In the rows, 128 means zero.
Known rows, with every step that occurs
milok tidek sosu: [158 139 116 188  93 114 124 142 152 124 136 139 123 151 145 160 142 113
 156 156 113 108 105 138 142 125 172 136 104 114 141 124 134 137 142 143
 155 134]
puviz mukog keko bape sekol sosu: [135 129 150 212  79 170 121 125 167 104 142 126 152 170  71 100 139 108
 105 139 152 160 154  76  54  98 153 173 200 109 179 115 138 126 169 151
 123 111]
milok tidek mukog puviz: [149 140 137 158  55  99 121 142 145 122 130 152 132 148 165 138 128 114
 124 141 125  86 112 137 102 146 141 143 106 121 143 118 163 130 154 144
 167 172]
sosu tidek bape keko mukog: [176 135 140 151  87  89 111 132 151 109 154 130 178 153 104 146 143  98
 149 129 137 112 133 145 137 140 146 131 115  93 141 158 106 136 126 115
 122 110]
milok keko mukog puviz: [154 137 198 144 109 137 116 130 139 130 138 144 140 153 103 142 119 114
  96 107 120 133 125 105 108 135 142 165 114  99 140 153 151 116 137 146
  77 151]
digeke sekol sosu: [131 108 121 179  79 139 137 110 154  94 147 117 119 142 139 119 133  97
 131 146 113  92 122 152  94  91 163 144  92  96 155 118 122 122 144 173
 134 118]
tidek mukog: [137 135 124 158 102 104 132 141 147 109 131 154 109 145 150 123 135 108
 139 163 134  81 132 138 119 133 145 150 130 148 134 129 117 130 147 141
 149 145]
puviz mukog: [138 134 135 161 115 118 148 125 136 110 133 140 114 149 100 134 131 103
 134 124 143 150 138 133 130 128 140 152 112 109 142 130 118 125 138 138
 143 125]
bape tidek mukog puviz: [158 132 154 118  62 108 119 144 154 123 130 150 102 122 133 117 122 102
  99 140 132  98 120 113 115 134 162 160 151 136 146 119 146 124 147 146
 161 148]
sive digeke sekol: [132 132 133 178 111 146 126  96 144 120 138 126 135 137 150 144 108  97
 128 137 139  97 120 145 125 104 129 162  77 111 138 132 131 117 152 143
 145 130]
keko milok tidek bape: [144 145 127 198 113 127 110 139 149 119 132 113 133 162 158 138 143 111
 181 107 117  91  93 117 114 150 152 155  91 100 141 119 141 139 174 103
 149 120]
puviz mukog keko milok: [139 139 167 170 135 176 129 138 131 113 130 131 140 154 108 113 147 111
 141 124 154 152 127  91 129 140 135 171 114 102 156 117 128 115 173 109
 135 122]
bape sekol: [130 129 144 166 109 115 117 121 160 116 145 138 136 134 125 131 136 100
 143 129 125 103 125 119 108 122 134 154 177 140 131 138 128 127 132 129
 149 129]
sosu tidek milok keko bape: [161 142 153 180 127 144 107 134 153 106 150 157 162 152 140 160 157 120
  80 182 115 124 156 107 134 155 158 141 175  89 134 156  96 133 178  94
  86 115]
keko bape: [141 139 126 185 115 125 122 140 151 111 143 139 130 155 124 120 129 119
 101 132 129 129 138  80 114 124 140 149 156 122 148 133 139 125 170 118
 132 123]
bape keko mukog: [162 134 150 158 114  89 121 124 157 120 146 138 150 155  86 117 124 101
 136 136 137 127 119 118 135 128 116 136 107 115 137 152 134 126 120 142
 110 118]
sosu sekol digeke: [123 151 127 194 116 139 142 112 132  97 170 130 110 172 141  96 135 105
 136 145 109  78 124 150  87  85 120 112 159 108 134 119 129 135 131 150
 140 147]
tidek sosu: [145 137 127 167 117 117 125 145 143 123 136 148 116 144 135 149 140 111
 142 155 118 113 133 133 149 117 168 148 123 125 142 134 117 128 146 140
 146 134]
keko milok tidek digeke: [161 144 124 199  99 103 123 137 152 117 133 125 128 162 156 123 155 116
 174 143 104  95  90  92 150 148 136 101 101 104 135 119 154 143 177 106
 150 144]
tidek sosu sekol bape keko: [148 156 128 206 103  84 120 110 154  99 172 155 125 179 130  97 131  95
 151 152 116  81 154 107 189  82 137 130 151 107 154 147 139 134 119 142
 119  99]
tidek mukog keko: [139 139 146 160  92 162 122 155 141 115 135 154 131 143 150 107 146 112
 139 159 143  86 137 135 113 131 131 164 134 153 143 119 119 115 150 141
 147 151]
sekol bape tidek: [160 130 130 181  78 133 126 133 157 103 145 115  92 156 114 111 124 100
 122 107 122 128 116  93 178 108 162 166 160 128 146 132 136 131 113 126
 147  83]
bape sekol sosu tidek: [155 125 132 171  58 115 113 122 162  90 160 114 159 136 138 140 151 101
 132 153 118  99 133 131  93 106 187 130 204 117 144 134 114 135 136 132
 152 110]
keko milok tidek mukog puviz: [150 143 145 166  85 100 110 142 146 119 126 144 133 160 169 128 137 119
 133 140 125  87  98  98 105 162 148 143 102 116 147 112 171 132 185 113
 156 164]
bape sekol sosu: [136 126 136 188  85 121 117 124 171 105 150 120 129 145 123 117 133 101
 141 139 116 101 128 124  74  95 163 153 176 131 147 127 134 131 139 163
 138 116]
sekol digeke: [147 121 127 197 122 135 140 139 136 116 144 121 113 166 136 126 135 109
 129 128 110 118 120 148  96 108 121 128 124 125 134 121 119 132 133 142
 136 143]
milok keko mukog: [153 137 177 162 127 136 121 124 146 117 141 137 129 158  99 140 131 113
 127 130 125 121 115 115 116 129 146 162 115 105 128 158 122 128 132 145
  73 130]
puviz mukog keko milok tidek: [151 143 156 190 108 172 127 132 140 116 129 121 147 163 118 123 148 112
 154 124 150 147  98  99 124 147 141 157  98  93 154 106 149 123 173 109
 148 128]
mukog keko bape tidek digeke sive: [163 135 144 179  68 179 120 139 165 130 143 128 134 100 119  88 138 116
 101 146 149 106 117   4 142 129 157 127 161 123 163 113 144 121 172 131
 144 152]
keko milok tidek digeke sive: [152 139 120 199  92 111 133 124 153 124 139 119 137 124 167 126 146 122
 172 147 130  72  78  35 151 156 153  98  77 104 142 117 157 136 177 111
 148 165]
tidek milok keko: [141 137 164 171 149 150 121 133 155 127 137 164 123 144 140 144 144 112
 124 164 110 110 135 146 134 148 130 169 118 111 122 149 107 128 147 138
  87 129]
sekol sosu tidek digeke sive: [166 127 111 176  40 116 143 130 147 100 157 116 152 109 160 131 154 117
 138 167 130  76 129  77 138 114 196  85 125 103 151 126 119 130 150 147
 147 152]
puviz mukog keko: [140 135 156 165 107 177 142 137 131 120 132 139 136 147 103 120 140 107
 132 123 155 154 142 132 126 121 129 167 120 109 152 118 121 113 142 140
 144 130]
sosu sekol bape tidek digeke sive: [139 153 118 188  51 121 141  98 156  98 172 127  92 125 132  72 128 102
 144 138 131  59 114  27 194  95 162 107 174 103 152 127 152 135 119 145
 155 125]
sekol bape: [141 130 123 198 100 126 134 139 140 104 143 129 111 171 133 124 130 109
 131 105 121 120 135 106 172 116 137 162 135 126 143 138 136 125 119 125
 138 101]
sive digeke sekol bape: [129 126 122 216  97 148 128  98 141 107 143 121 122 173 145 137 105  98
 125 115 136 110 130 123 168  91 126 174  85 113 151 138 142 122 130 131
 136 104]
sive digeke: [146 153 135 183 120 141 123 129 142 131 136 127 127 148 147 140 106 109
 128 131 146 113 123 132 127 110 133 169 112 142 131 134 143 121 148 138
 145 127]
mukog keko milok tidek digeke: [161 147 144 202  90 158 115 153 142 123 132 124 150 159 160 107 165 117
 170 136 115 100  93  88 147 146 126 114 106 104 143 106 153 128 178 111
 150 150]

Rows
[131 133 137 192 113 118 110 124 173 112 147 139 144 149 107 121 132 108
 109 136 127 117 136  72  91 126 136 154 206 128 146 140 139 131 162 114
 136 121] -> keko bape sekol
[148 109 111 157  44 108 135 112 150  70 149 131 143 142 166 139 151  95
 125 195 122  65 135 169 104 106 192 121 119 102 151 125  91 133 153 148
 147 130] -> digeke sekol sosu tidek mukog
[148 125 166 219 108 131 106 118 187 104 148 123 145 165 109 118 132 113
 106 142 112 105 144  78  53  93 168 166 198 120 149 146 131 138 173 148
  65 114] -> milok keko bape sekol sosu
[135 127 126 200  84 148 129  98 153 107 143 110 127 151 147 130 107 100
 125 149 132  94 122 153  93  78 156 160  77 107 155 121 137 122 155 173
 134 116] -> sive digeke sekol sosu
[154 135 127 156  85 129 126 142 135 107 146 126 148 138 157 156 154 107
 147 118 125  99 139 157 134 137 167 143 138 105 135 138  95 129 145 110
 160 118] -> sosu tidek bape
[158 131 160 189 114 154 114 127 167 113 144 142  96 159 120 128 136 101
 113 143 107 127 125 107 182 130 152 181 155 113 137 149 115 134 121 129
  87  79] -> sekol bape tidek milok keko
[118 159 121 198  94 132 131 112 138  85 172 139 105 172 138  90 132 105
 137 119 119  83 136 106 162  94 134 144 173 103 146 136 144 130 120 132
 142  99] -> sosu sekol bape
[167 118 134 200 100  70 122  99 174 107 138 130 165 156 154 116 149  95
 178 153  99  76  95 110 158 137 106  84  49  75 140 128 143 137 172 115
 125 142] -> bape keko milok tidek digeke sekol
[141 140 167 164 142 150 114 129 147 128 141 162 122 158  99 148 140 110
 122 168 119 130 121 134 131 153 134 165 116 100 130 157 116 130 136 145
  74 123] -> tidek milok keko mukog
[172 133 159 187  99 129 127 117 180 126 142 131 126 105 118 111 131 117
 104 148 131  90 121   5 139 127 172 126 146 108 142 142 130 133 171 130
  83 151] -> milok keko bape tidek digeke sive
[165 132 171 139  96  89 112 131 149 133 144 145 158 150  92 122 116 104
 103 114 133 138 130 106 122 136 113 140  98 107 148 148 162 120 133 148
 115 143] -> bape keko mukog puviz
[138 137 145 136  84 103 127 147 138 118 131 161 123 141 156 125 128 111
 107 140 128  93 144 129 108 139 137 154 123 134 145 127 145 119 155 143
 151 165] -> tidek mukog puviz
[160 137 158 154 122 142 115 130 145 111 148 157 151 134 156 167 162 109
 114 178 111 108 143 155 152 155 156 141 143  97 118 155  86 129 147 110
 100 122] -> sosu tidek milok keko
[137 149 104 221  87 129 141 100 143 116 173 128 119 136 154 128 136 117
 158 174 123  46  91  98 102  94 168  94 114  93 147 109 143 144 136 167
 150 173] -> milok tidek sosu sekol digeke sive
[164 129 126 188  84 120 119 143 157 111 144 129  86 158 112 132 129 100
 132 135 118 128 122  91 199  99 193 161 158 126 154 131 127 137 120 133
 147  85] -> sekol bape tidek sosu
[141 138 188 145 124 148 106 134 138 140 137 167 130 153 103 150 130 112
  87 143 115 144 130 122 120 162 124 168 111  86 141 151 143 118 143 149
  78 149] -> tidek milok keko mukog puviz
[140 157 130 173  74 136 126 105 152  85 170 124  85 156 118  81 123  96
 129 122 118  88 115  95 169  86 160 148 199 107 146 128 146 133 112 135
 153  83] -> sosu sekol bape tidek
[159 146 148 200  92 153 131 138 139 120 125 130 143 168 122 115 163 111
 170 136 136 140 104  92 148 147 126 120  96  86 154 107 147 133 177 115
 149 145] -> puviz mukog keko milok tidek digeke
[150 139 148 167 102 190 120 138 156 124 134 156 116 146  67 109 139 107
  81 166 152 183 139  86 129 148 144 175 178  95 167 114 123 127 167 126
 141  98] -> puviz mukog keko bape tidek milok
[123 129 138 179 110 123 115 127 161 127 142 134 130 142 128 137 136  95
 165 104 123  93 136 139  95 128 138 174 166 127 140 139 117 134 136 135
 148 126] -> tidek bape sekol
[148 135 122 147 102 132 119 141 139 108 151 153 144 133 154 158 159 108
 116 180 122 119 135 157 158 158 148 130 151 101 131 139  99 127 146 109
 160 116] -> sosu tidek milok
[152 146 134 194 113 124 116 135 149 113 138 117 132 157 152 131 142 116
 158 129 117 102  81  99 127 149 150 137 102 107 135 118 154 128 173 102
 149 127] -> keko milok tidek
[151 149 127 181 102 132 130 117 149 108 169 132  82 151 117 106 136  97
 133 176 107  85 112 138 117  77 173 111 181 108 144 113 120 149 129 163
 149 132] -> bape tidek sosu sekol digeke
[140 154 136 201 102  97 124 102 154  87 174 141 133 175 130  76 125  96
 146 125 120  80 148 105 167  89 108 132 153 111 142 146 147 128 114 135
 116  95] -> sosu sekol bape keko
[151 115 106 210  35 112 140 108 161  98 137 115 128 156 155 125 146 101
 158 156  91  77 101 154 112  96 151  95  73  77 154 111 139 141 148 177
 147 142] -> milok tidek digeke sekol sosu
[159 135 146 142  67 107 110 143 163 117 133 152 110 137 119 107 117 113
  67 147 136 117 131  68 101 136 164 157 179 129 159 120 155 129 178 130
 150 141] -> keko bape tidek mukog puviz
[135 122 141 221 100 160 116 142 163 113 144 142 145 180 115  98 143 108
 112 164 135 102 142  96  43 111 111 148 212 150 158 118 125 140 165 130
 128 162] -> tidek mukog keko bape sekol digeke
[123 145 115 200 115 137 144 107 136 113 175 138 111 132 145 118 134 110
 144 172 128  53 122  90 108  87 166 106 131 108 149 120 128 134 136 164
 137 170] -> tidek sosu sekol digeke sive
[134 134 154 193 102 174 102 134 167 121 147 138 162 149 110 104 139 110
 108 128 137 123 140  68  84 126 123 171 213 132 155 126 141 117 164 118
 137 130] -> mukog keko bape sekol
[118 146 122 197 109 147 148  99 135 104 176 127 119 128 148  98 129 111
 138 145 135  51 113  91  90  91 134 109 134 105 139 116 134 127 131 155
 138 167] -> sosu sekol digeke sive
[142 115 162 232 136 145 125 101 175 122 155 120 157 141 114 134 127 118
 104 135 129  87 129  29  52 111 142 142 172 122 140 147 125 135 159 128
  65 162] -> milok keko bape sekol digeke sive
[157 133 142 194  52 174  98 136 166  93 164 113 188 150 119 116 157 113
  97 156 132 121 146  81  71 105 177 145 239 114 163 122 122 126 174 119
 138 106] -> mukog keko bape sekol sosu tidek
[160 138 159 145  99 166 108 150 157 111 133 136 116 137 138  89 148 103
 139 163 145  90 101  88 124 141 166 168 156 145 150 106 127 122 175 110
 149 125] -> bape tidek mukog keko milok
[142 140 161 169 131 184 113 151 136 117 140 129 144 147 147 105 152 115
 143 127 133 118 115  89 129 142 137 165 124 126 148 114 136 108 174 105
 138 128] -> mukog keko milok
[158 133 115 178  60 134 125 144 142  95 150 108 145 150 152 144 152 110
 146 132 119  97 141 164 100 110 197 146 133 103 152 126 101 135 151 141
 149 105] -> sekol sosu tidek bape
[148 135 142 168  67 148 102 138 163  97 148 152 185 148 134 124 160 107
 105 177 148  97 153  85  95 137 155 146 242 140 154 134 111 128 174  93
 149 138] -> sosu tidek mukog keko bape sekol
[151 144 125 203  68 159 113 153 155 115 134 144 146 168 141 111 140 123
 120 164 140  96 117  97  90 137 138 152 148 132 153 109 145 129 179 126
 149 146] -> milok tidek mukog keko bape
[137 127 119 200  89 159 114  96 162 116 145 133  93 156 127 135 107  86
 108 156 132 122 116 124 184 109 136 178 115 101 153 132 136 129 129 133
 147  77] -> sive digeke sekol bape tidek milok
[167 137 158 169  89 146 112 129 149 102 155 140 150 161 111 158 156 112
 106 194 115 128 128 149 115 133 185 140 142  83 142 150 102 137 141 147
  79 104] -> sekol sosu tidek milok keko mukog
[136 171 124 193 112 118 114 114 145 105 159 140 122 160 155 122 149 112
 170 171 112  67  94 102 139 120 175 118 137  86 146 115 152 140 177 121
 151 127] -> keko milok tidek sosu sekol
[157 112 128 147  69 120 137 106 163 108 137 128 103 119 128 112 140  86
 138 150 106  97 108 128 160 109 144 110 114  96 141 124 115 131 139 147
 155 135] -> bape tidek digeke sekol
[145 159 135 210 135  83 108 111 155  86 171 148 127 188 136  92 141 101
 162 154 117  80 143  71 193 102 147 128 145  99 158 143 148 134 152 111
 109  92] -> tidek sosu sekol bape keko milok
[172 136 183 152  91 120 105 135 171 120 131 154 123 141 119 115 120 114
  63 144 127 107 137  71  95 135 167 169 175 119 149 137 142 130 181 131
  87 147] -> milok keko bape tidek mukog puviz
[144 157 139 188  92  90 115  98 151  88 180 139 136 191  85  78 119  97
 140 131 131 101 130  94 166  92 113 132 151  94 152 156 156 134 102 139
 103  94] -> sosu sekol bape keko mukog
